(in the rows, 128 means zero)
Known rows, with every step that occurs:
guna-vada-vulod: [145 153 149 186 111 157 171  57 134 106 141 154 109 145 160 106 135 121
 118 154  89 122 141 152 126]
guna-vada: [127 162 130 157 113 154 175  45 110 129 119 161 130 147 111 126 133 120
 145 156  98 128 147 134 119]
zivus-palan-bukiku-vulod-vada: [152 131 140 161 113 101 141  63 104 206 126 152 121 101   7 129 156 118
 129 129 137 126 121 115 120]
bukiku-palan-nufu: [139 189 112 157 124 195 128 100  97 197  78 132  88 136 110 119 134 139
 146 147 111 110 107 129  88]
zivus-palan-bukiku: [147 151 145 128 127 131 129  89 133 179 126 173  92 117  19 159 156 125
 138 143 138 123 117 131  82]
guna-vada-vulod-nufu-palan: [147 154 154 170 139 159 177  51 114 113 127 158 127 147 210 118 125  93
 110 101 119  90  92 143  99]
palan-nufu-disi: [117 175 125 127 152 141  95  91 120 183 102 148 107 142 127 172 134 120
 166 170 109 122  90 146  78]
palan-nufu-vulod-vada: [139 176  97 181 119 140 106  67 127 216 108 140 135 148 123 144 129 137
 154 143  80 114 115 109 114]
palan-bukiku: [162 140 144 138 127 122 136  83 122 159 120 158  88 146  89 164 157 123
 148 158 130 134 124 123 100]
bukiku-murutud: [151 197 120 178 115 165 175  85 107 177 127 152  92 115 109 154 167 126
 132 133  84 131 134 113 112]
zivus-palan-nufu-vulod: [136 195 105 160 120 173  78  86 158 220 126 155 125 111  57 159 137 143
 130 143  94 103  91 114  83]
vada-vulod-zivus-palan-nufu: [118 184 125 169 129 184  85 122 162 174 134 146  95  97 101 116 112 160
 121 151 105  97  77 150  97]
vada-vulod-nufu: [169 170 143 155 130 183 150  83 112 130 141 135 109 142 200 125 151 107
 119 127  89 119  99 160 109]
vada-vulod: [157 164 148 179 114 166 144  88 139 133 141 132  94 134 166 129 154 120
 108 156  86 127 129 154 121]
vada-vulod-zivus-palan-bukiku-murutud: [168 163 149 188 134 167 138 118 169 163 151 173  61  90  74 142 138 149
 129 119 133 101 102 115  94]
vada-vulod-zivus-palan: [127 171 142 177 120 194 122 107 161 135 142 146 100  98 115 122 118 145
 125 140 104 106 109 162 105]
nufu-vulod-zivus: [147 173 109 184 117 198 112  77 156 149 129 138 130 137 173 168 114 141
 167 154 109 115 120 116 104]
zivus-palan-bukiku-murutud: [163 175 139 154 127 137 157  95 131 202 129 184  74  97  12 164 169 132
 134 118 125 119 120 106  86]
guna-mabut: [127 169 112 138 110 141 117  72  99 120 118 168 101 112 137 151 139 138
 123 158  81 142 147 146 131]
bukiku-palan-nufu-disi: [125 180 128 140 152 189 110  95 106 181  68 138  89 140 134 149 122 122
 174 152 130 107  96 147  63]
vulod-mabut: [143 165 108 146 142 148 143  80 128 148 103 145 129 139 185 143 142 115
 135 141  77 148 136 142 123]
bukiku-vulod-nufu: [169 181 117 147 123 172 149  60  81 161 136 123 147 125 148 130 156  98
 126 132 111 129  92 128 120]

Rows:
[154 188 100 171 124 167  85  81 143 201 120 140 120 142 129 162 141 142
 139 159  88 116  97 107 100]
palan-nufu-vulod
[193 145 131 133 132 137 138  67  93 163 135 139 121 135 123 149 160 100
 135 132 151 130  86 111 110]
palan-bukiku-vulod-nufu
[ 91 164 141 158 155 167  95  86 165 133 124 172 115 113 119 122  81 144
 159 151 130  86  80 159  75]
guna-vada-vulod-zivus-palan-nufu-disi
[139 188  90 175 126 190  74  91 157 184 119 139 123 137 154 162 108 159
 164 163 104 106  87 106  97]
palan-nufu-vulod-zivus
[167 140 128 164 124 141 118  84 127 155 135 141 105 125 106 149 129 133
 147 165 156 126 103 102 118]
palan-bukiku-vulod-zivus
[127 175 117 170 111 184 119  88 128 172 140 134 134  81  69 126 122 134
 130 149 123 115 104 130 115]
bukiku-vulod-zivus-palan
[171 130 148 167 125 106 130  71 115 179 124 142 102 121  94 161 156  97
 102 139 161 109  97  94 103]
nufu-palan-bukiku-vulod
[164 153 129 171 139 153 137  92 157 122 121 129 109 134 227 124 140 118
 103 138  67 141 131 156 131]
vada-vulod-mabut
[152 134 151 146 138 107 136  82 124 167 110 166  86 139 100 177 153 107
 128 138 154 109 105 113  86]
nufu-palan-bukiku
[165 145 141 146 117 127 122  79 126 189 142 152 106  96  16 143 160 116
 113 147 146 123 109 116 104]
zivus-palan-bukiku-vulod
[104 181 116 145 145 165  67  97 137 195 121 142 127  86  70 152 107 134
 158 161 138 104  63 134  80]
bukiku-vulod-zivus-palan-nufu-disi
[143 163 138 188 121 188 131 100 149 119 140 137  96 130 185 128 117 139
 132 158 101 119 117 151 118]
vada-vulod-zivus
[156 147 125 158 128 172  92  90 180 171 136 168 111 116  70 180 117 146
 166 143 151 103 104 108  76]
nufu-vulod-zivus-palan-bukiku
[133 179 115 173 118 203 100  85 170 167 136 152 134 107 101 163 115 144
 157 143 113 103 112 123  86]
nufu-vulod-zivus-palan
[132 149 137 133 136 152 117 100 146 160 123 173  96 112  43 156 124 143
 163 146 151 113 106 130  83]
vulod-zivus-palan-bukiku
[151 175  99 195 116 190 123  75 112 215  76 130 119 142 135 122 120 142
 166 126 103 101 120 111  98]
bukiku-palan-nufu-vulod-vada
[177 152 136 122 131 143 131  75 103 184 138 153 124 109  51 140 160 104
 125 119 156 118  78 122  93]
zivus-palan-bukiku-vulod-nufu
[140 127 156 166 128 151 137  81 165 114 141 183  96 120  86 116 103 146
 144 139 153  99 113 138  97]
guna-vada-vulod-zivus-palan-bukiku
[181 129 165 149 151 133 140  86 128 140 130 153  86 148 184 156 150  93
 112 102 151  92  69 133  82]
vada-vulod-nufu-palan-bukiku
